What can hang from each mark
j_522: j_631 j_839
j_199: j_631 j_726
j_525: j_726
j_726: j_522 j_525
j_839: j_199 j_285
j_309: j_631
j_285: j_839
j_631: j_522

Each row was made from one small tree. The marks that hang from a mark follow it in brackets, in the order of their numbers. Every link used is in the known rows. Write each row's tree.
Known rows
j_285(j_839(j_199)): [-0.20  2.77  0.14  1.52  2.86  2.99  0.81  1.78  0.54 -0.01  0.72 -0.42
  3.30  1.52  0.44  3.53  0.67  0.85  0.26 -1.80  2.64  1.35 -0.68  0.23
 -1.15]
j_309(j_631(j_522)): [ 1.61 -2.13  1.30 -1.38  1.89 -1.66  0.26 -2.94 -0.53 -1.42  0.03  0.49
 -0.42  1.45  0.74  1.09 -0.21 -0.53  1.01 -0.65 -0.19  1.52  1.80  1.43
 -2.67]
j_522(j_631 j_839(j_199)): [-1.11  3.76 -0.94 -0.72  1.31  3.82  2.81 -1.31  2.76  0.06 -0.33  0.29
  0.48  1.11  2.03  1.78  2.50  2.06  0.41 -2.21  2.40  2.78 -1.04 -1.38
 -2.19]
j_525(j_726(j_522(j_631 j_839))): [ 0.88  0.52 -8.66 -1.78 -3.79  4.11  1.54 -1.31  4.11  0.51 -3.57  2.03
  0.08  0.83  2.93 -1.89 -0.14  4.88 -0.05 -2.47  4.75  0.54  1.81 -0.14
 -3.20]
j_839(j_199(j_631) j_285): [ 0.65  3.60 -1.61 -1.56  2.02  1.96  1.95  0.09  4.43 -0.07  1.96 -0.98
  1.99  1.81  0.26  3.42  0.51 -1.82 -0.53 -1.86  4.79 -0.13  1.51 -0.76
 -0.94]
j_522(j_631): [-0.93  1.36 -1.90 -1.41 -0.82  1.62  0.11  0.32  0.54  0.16 -0.57 -0.24
 -1.05  0.67 -0.86 -0.14  1.47  0.23 -0.15  0.27  1.76 -0.44  0.30 -0.38
 -1.75]
j_525(j_726(j_522(j_839))): [ 1.85 -0.96 -6.49 -0.24 -3.14  2.50  1.43 -1.57  3.39  0.37 -3.06  2.19
  0.94 -0.18  3.80 -2.27 -2.09  4.59 -0.21 -3.01  2.79  0.84  1.38  0.30
 -1.68]
j_199(j_631(j_522) j_726(j_525)): [ 2.58 -1.55 -4.82 -0.36 -3.38 -0.89 -2.20 -1.03 -0.34  1.95 -2.00 -3.97
  0.52 -1.37 -1.53  4.82 -0.20  1.85  2.87 -2.83  5.01 -0.98 -1.16 -1.58
 -1.76]
j_525(j_726(j_522(j_839(j_199(j_631))))): [ 2.12  1.20 -6.92 -1.70 -2.47  4.75  2.20 -2.88  5.09 -1.98 -0.73  0.25
  1.99  1.55  4.34  2.31 -0.42  3.54  0.30 -5.19  4.62  0.48  2.21 -1.31
 -2.49]
j_839(j_199(j_631)): [ 0.19  2.26 -0.25 -1.46  0.34  2.62  0.83 -1.41  1.83 -2.50  2.54 -2.32
  0.88  1.65  0.71  4.23  1.73 -1.25  0.18 -1.83  1.91 -0.31  0.88 -1.36
 -0.67]
j_631(j_522(j_839(j_199(j_726) j_285))): [ 0.38  1.03 -2.19  2.17  2.43  1.84  1.56 -1.78  3.59  3.90 -2.21  0.18
  3.52 -1.25  0.29  3.91  0.13  3.55  1.37 -1.94  4.77  4.56 -1.53 -2.25
 -0.80]
j_199(j_726(j_525)): [ 1.41 -1.05 -3.22 -0.33 -2.88 -1.53 -0.93  3.12 -1.55  3.19 -1.74 -2.27
 -1.18 -0.94 -0.84  3.17 -0.83  3.91  1.08 -2.17  2.52 -1.06 -4.36 -1.14
 -0.40]
j_309(j_631): [ 1.49  0.12  1.07 -2.55  1.51 -2.04  1.39 -0.84  0.07 -1.09  0.99  1.12
 -2.57  2.11  1.35 -0.06 -0.02 -0.34 -0.33 -1.50 -0.96  0.21  0.57  1.36
 -2.34]
j_199(j_631(j_522)): [ 1.13 -0.58 -1.60 -0.17 -0.43  0.22 -1.18 -4.15  1.53 -1.45 -0.37 -1.42
  1.71 -0.42 -0.78  1.33  0.55 -2.06  2.01 -0.67  2.45  0.39  2.90 -0.38
 -1.53]
j_631(j_522(j_839)): [ 0.36 -0.40 -0.33  2.14  1.06  0.41  0.82 -4.12  1.40  0.94 -2.72  1.25
  2.27 -1.85  1.35 -0.97 -0.14  0.76  1.87 -1.49  0.52  3.58  0.46 -0.04
 -1.21]
j_199(j_726): [ 0.30 -0.07 -2.11 -0.13 -0.80 -0.62 -1.23  1.02 -0.38  2.28 -1.05 -1.20
 -1.72 -1.04 -1.11  2.18  0.55  2.73  0.62 -0.12  1.32  0.40 -1.88 -1.70
  0.68]
j_839(j_199 j_285): [-0.37  1.53  0.32  0.34  2.43  1.92  1.87  1.75  2.38  0.88  1.54  0.06
  2.64  1.49  0.26  2.76 -0.23  0.05 -0.86 -0.51  2.81  0.72 -0.16 -0.50
  0.05]
j_199(j_631 j_726(j_525)): [ 2.18  0.96 -5.14 -1.98 -3.41 -1.37 -1.10  1.05  0.32  2.18 -0.98 -3.60
 -1.65 -0.58 -1.18  4.09 -0.06  2.00  1.45 -3.62  4.63 -2.12 -2.52 -1.27
 -1.34]
j_726(j_522(j_631) j_525): [ 0.92 -1.12 -5.65 -1.04 -4.05  2.70 -0.27  2.66  0.46  0.47 -2.46 -1.85
 -1.25  1.11  0.29  1.38  0.11  2.26 -1.14 -2.70  4.08 -3.44  0.44  0.95
 -3.10]
j_285(j_839(j_199(j_726))): [-0.23  2.42 -2.07  1.32  1.65  2.33 -0.38  2.47  0.19  2.09 -0.29 -1.60
  1.51  0.62 -0.69  5.61  1.17  3.27  0.70 -2.15  4.32  1.43 -2.76 -1.59
 -0.59]

Which tree is each row?
[ 1.00  1.11 -3.38 -0.02  1.15  2.06 -0.28 -1.28  3.30  1.74 -0.06 -2.84
  2.75  0.01 -1.72  6.30  0.94  0.73  1.49 -1.30  6.27  1.39  0.71 -2.83
 -0.81]	j_839(j_199(j_631(j_522) j_726) j_285)
[ 2.82 -0.79 -7.91 -1.41 -4.89  0.66 -1.22  1.53  1.34  1.54 -2.24 -3.91
 -2.26 -0.28 -0.16  4.21 -0.68  2.97 -0.20 -4.59  5.08 -3.54 -0.20 -0.62
 -1.66]	j_199(j_631 j_726(j_522 j_525))
[ 0.64  5.71 -2.24 -0.56  3.10  1.76  4.12 -2.29  6.73  1.44  0.37  0.91
  2.20  0.77  2.08  1.53  0.27 -0.55 -0.10 -3.90  4.80  2.23  0.93 -0.51
 -1.71]	j_522(j_839(j_199(j_631) j_285))
[ 0.96  1.12 -1.26  0.23  1.97  2.34  0.56 -2.16  3.74 -0.45  1.11 -1.48
  4.25  1.12 -0.65  3.96  0.16 -2.17  1.01 -1.00  5.41  0.92  3.03 -1.06
 -1.52]	j_839(j_199(j_631(j_522)) j_285)
[ 1.47  2.09 -7.70 -0.49 -1.47  1.79  3.44  1.70  5.05  4.47 -4.66  1.32
  0.08  0.35  1.79 -1.33 -1.37  2.92 -1.88 -4.49  6.93 -0.77  0.59  1.93
 -3.90]	j_726(j_522(j_631 j_839(j_285)) j_525)
[ 2.02 -0.20  0.97 -0.49  2.67 -1.75  1.98 -5.19  1.79 -0.13 -1.59  2.51
 -0.12  0.54  2.80 -0.85 -0.22  0.84  1.21 -2.80  0.05  3.90  1.23  1.53
 -3.44]	j_309(j_631(j_522(j_839)))
[ 1.73  2.93 -5.55  0.39  1.29 -0.39  1.04 -3.98  5.30  4.74 -3.62  0.25
  1.57 -2.28 -0.32  0.76 -0.27  1.08  1.75 -2.80  6.35  3.15  1.02 -1.07
 -2.02]	j_199(j_631(j_522(j_839(j_285))) j_726)
[ 2.78  0.42 -5.40  0.32 -2.38 -0.88 -0.35 -3.08  1.90  3.26 -3.67 -2.16
  0.81 -2.62  0.57  2.99 -0.52  2.90  3.49 -4.94  5.26  1.71 -1.88 -1.37
 -2.56]	j_199(j_631(j_522(j_839)) j_726(j_525))
[ 2.34 -0.15 -6.40 -1.15 -4.08  3.07 -0.89  2.40  1.52  0.15 -0.52 -4.70
 -0.85  1.25  0.53  7.73  0.69  3.63 -0.34 -5.13  5.38 -2.96 -1.02 -2.20
 -1.75]	j_839(j_199(j_631 j_726(j_522 j_525)))
[ 1.69  2.29 -6.86 -0.73 -1.76  1.61  0.41 -2.59  4.51  1.79 -3.90 -0.70
 -2.42 -1.32  1.87  1.19  1.02  2.84 -0.02 -4.57  3.93 -0.30  1.32 -1.27
 -1.56]	j_199(j_631 j_726(j_522(j_839)))
[ 1.38  2.84 -3.41  0.47  2.23 -0.08  2.04 -5.13  5.63  2.41 -2.68  1.37
  3.06 -1.28  0.78 -1.25 -0.73 -1.59  1.50 -2.71  5.07  3.10  2.85  0.80
 -2.56]	j_199(j_631(j_522(j_839(j_285))))
[ 1.42  0.19  2.38 -0.58  3.76  0.68  2.84 -4.50  1.79 -1.61 -0.07  1.28
  1.36  2.02  3.63  2.72  0.91  1.53  1.36 -3.40  0.15  4.53  0.13  0.11
 -3.15]	j_309(j_631(j_522(j_839(j_199))))
[ 1.36  0.76 -6.22 -0.44 -2.83  2.68  2.01  0.57  2.55  1.98 -4.23  0.07
 -1.05  0.26  2.45 -0.56 -0.07  3.22 -0.73 -4.61  4.38 -1.04 -0.04  0.92
 -3.87]	j_726(j_522(j_631 j_839) j_525)
[-0.23  2.30 -6.30  0.08 -0.39  6.03 -0.32  3.51  1.57  1.25 -2.20 -2.61
 -0.23  1.79 -0.55  5.88  2.76  4.59 -1.01 -2.65  6.78 -0.93 -0.11 -1.26
 -2.84]	j_285(j_839(j_199(j_726(j_522(j_631)))))
[ 0.91  4.33 -3.71 -0.50  1.48  2.28 -0.28  0.86  1.87  0.92  0.23 -2.86
  0.90  1.10 -0.66  6.64  1.90  1.86  1.22 -3.52  5.45  0.21 -1.10 -1.60
 -1.73]	j_285(j_839(j_199(j_631 j_726)))
[ 2.14 -1.00 -3.61  0.13 -2.43  1.47 -1.59 -0.34 -0.10  0.60 -0.07 -5.18
  2.08 -0.04 -1.05  8.16  0.93  2.74  2.72 -3.35  5.23 -0.21 -2.05 -2.79
 -1.48]	j_839(j_199(j_631(j_522) j_726(j_525)))
[ 1.77 -0.15 -5.71  1.47 -1.54  3.57 -0.47  4.90 -0.02  2.44 -2.27 -2.90
  1.48  1.34  0.31  7.09 -0.43  5.53 -0.72 -5.12  6.17 -1.83 -2.68 -0.32
 -2.00]	j_285(j_839(j_199(j_726(j_522 j_525))))
[-0.12  1.49 -1.96  0.21  1.26  1.42  0.89  2.54  1.88  3.04  0.33 -1.05
  0.91  0.62 -1.03  4.68  0.20  2.74 -0.45 -0.51  3.82  0.89 -2.23 -2.40
  0.44]	j_839(j_199(j_726) j_285)
[ 0.20  1.51  0.08  2.33  3.60  2.27  2.71 -2.66  3.81  1.95 -1.28  1.59
  5.27 -0.09  1.25  1.63 -0.42  0.99  0.60 -1.81  3.64  4.54  0.18 -0.57
 -1.04]	j_631(j_522(j_839(j_199 j_285)))
[ 0.74  3.97 -2.68 -1.13  0.64  1.83  1.47 -2.51  3.59  0.62 -0.47 -1.74
 -0.62 -0.37  1.51  4.36  2.16  2.97  1.27 -4.17  3.37  2.51 -1.71 -3.20
 -0.90]	j_522(j_839(j_199(j_631 j_726)))
[ 2.10 -0.58 -4.24  0.80 -2.22  0.92  1.92  0.16  2.08  1.90 -3.98  0.21
  0.13 -0.24  3.00 -0.59 -1.86  3.46 -1.02 -5.02  2.38 -0.53 -0.71  1.19
 -2.10]	j_726(j_522(j_839) j_525)
[-0.31  3.47 -0.29  0.63  3.44  1.85  3.92 -0.58  4.58  2.44 -0.56  2.09
  2.64  0.49  2.15  0.69 -0.16  1.04 -0.70 -2.39  3.05  3.11 -0.76 -0.21
 -0.74]	j_522(j_839(j_199 j_285))
[ 0.27  2.99 -8.58 -0.64 -0.43  2.77  2.07  0.60  5.75  5.20 -5.12  1.29
 -1.87 -0.67  0.46 -0.41  0.91  4.06 -1.48 -2.91  6.62  0.44  0.82 -0.55
 -2.56]	j_199(j_726(j_522(j_631 j_839(j_285))))
[-0.55  1.98 -3.37 -0.32  0.21  6.25  2.54 -0.77  3.31 -0.60 -1.85  0.09
  0.02  1.45  2.85  1.75  2.45  2.86 -1.40 -3.44  3.01  0.70  1.15 -0.82
 -2.69]	j_726(j_522(j_631 j_839(j_199)))
[ 1.00 -1.81 -8.43 -2.43 -5.16  4.04 -0.34  0.84  2.15 -0.74 -1.71  0.26
 -0.12  1.68  0.63 -0.13 -0.39  3.37 -0.73 -0.57  4.42 -1.96  2.52 -0.31
 -2.61]	j_525(j_726(j_522(j_631)))
[-0.38 -0.19 -5.13 -0.97 -2.07  5.70 -0.39  2.16  1.07 -0.13 -0.85 -3.03
 -2.07  1.52 -0.35  5.84  3.03  4.67 -0.96 -1.41  4.03 -1.18  0.05 -2.94
 -1.42]	j_839(j_199(j_726(j_522(j_631))))
[ 1.20 -1.38 -7.73 -1.09 -4.82  2.48 -0.95  3.82  0.24  2.73 -3.34 -3.20
 -2.73  0.30 -0.85  3.40  0.69  4.93 -0.71 -2.81  5.31 -3.34 -1.25 -0.66
 -2.47]	j_199(j_726(j_522(j_631) j_525))
[ 1.37  3.76 -4.45 -0.39  1.51  4.09  3.82 -2.09  7.51  0.92 -1.04  0.59
  1.62  1.26  2.94  1.93  0.06  0.39 -1.45 -4.68  5.42  0.50  3.16 -0.01
 -2.02]	j_726(j_522(j_839(j_199(j_631) j_285)))
[ 1.72  0.33 -8.16 -0.52 -1.45  2.04  2.85 -0.66  5.69  3.01 -3.53  3.53
  2.10  0.00  2.94 -3.05 -3.35  3.87 -1.31 -2.89  5.38  0.87  1.90  0.71
 -2.06]	j_525(j_726(j_522(j_839(j_285))))
[ 2.07 -2.40 -5.74  0.08 -4.23  0.51 -1.35  3.47 -0.64  2.37 -2.88 -2.54
 -1.79 -0.40 -0.10  3.40 -1.00  4.92 -0.79 -3.02  3.29 -2.85 -1.97 -0.58
 -0.88]	j_199(j_726(j_522 j_525))
[ 0.02  1.23 -6.39 -0.74 -0.65  5.05  0.68  3.22  3.64  2.60 -1.52 -1.68
 -0.68  1.63 -0.90  4.86  1.85  3.83 -2.11 -1.48  6.62 -1.52  0.68 -2.38
 -1.79]	j_839(j_199(j_726(j_522(j_631))) j_285)
[ 1.36  2.47 -3.67  0.45  0.63  0.38  3.01  2.63  3.17  5.53 -1.77 -0.37
  1.55 -0.20  1.12  4.16 -1.14  4.99  0.41 -4.36  5.82  1.76 -4.81 -1.53
 -1.03]	j_522(j_839(j_199(j_726(j_525)) j_285))
[ 1.26 -0.70 -3.71 -0.16 -1.45  0.20 -2.52 -2.78  0.78  0.47 -1.45 -2.98
  0.32 -1.42 -2.08  3.50  1.02  0.52  2.37 -0.87  3.43  0.53  0.88 -2.11
 -0.95]	j_199(j_631(j_522) j_726)
[ 0.69  2.02 -2.81  1.13  2.31  3.70  3.74 -0.20  5.60  1.60 -1.64  1.67
  2.30  1.00  2.99  0.86 -0.60  1.95 -1.95 -3.46  3.76  1.31  1.51 -0.09
 -1.31]	j_726(j_522(j_839(j_199 j_285)))
[-0.05  1.73 -5.05 -0.42 -1.07  3.72  2.01 -1.56  3.62  0.81 -3.79  1.20
 -1.54  0.07  2.48 -1.91  1.36  2.11 -0.94 -2.69  2.60  0.36  1.94  0.40
 -2.76]	j_726(j_522(j_631 j_839))
[ 0.62 -0.14  0.06  0.40  0.32  2.86 -0.51 -3.12  1.37 -2.93  1.71 -2.73
  3.15  1.22  0.00  5.03  1.50 -1.39  1.82 -1.38  2.54  1.01  2.15 -1.64
 -1.15]	j_839(j_199(j_631(j_522)))
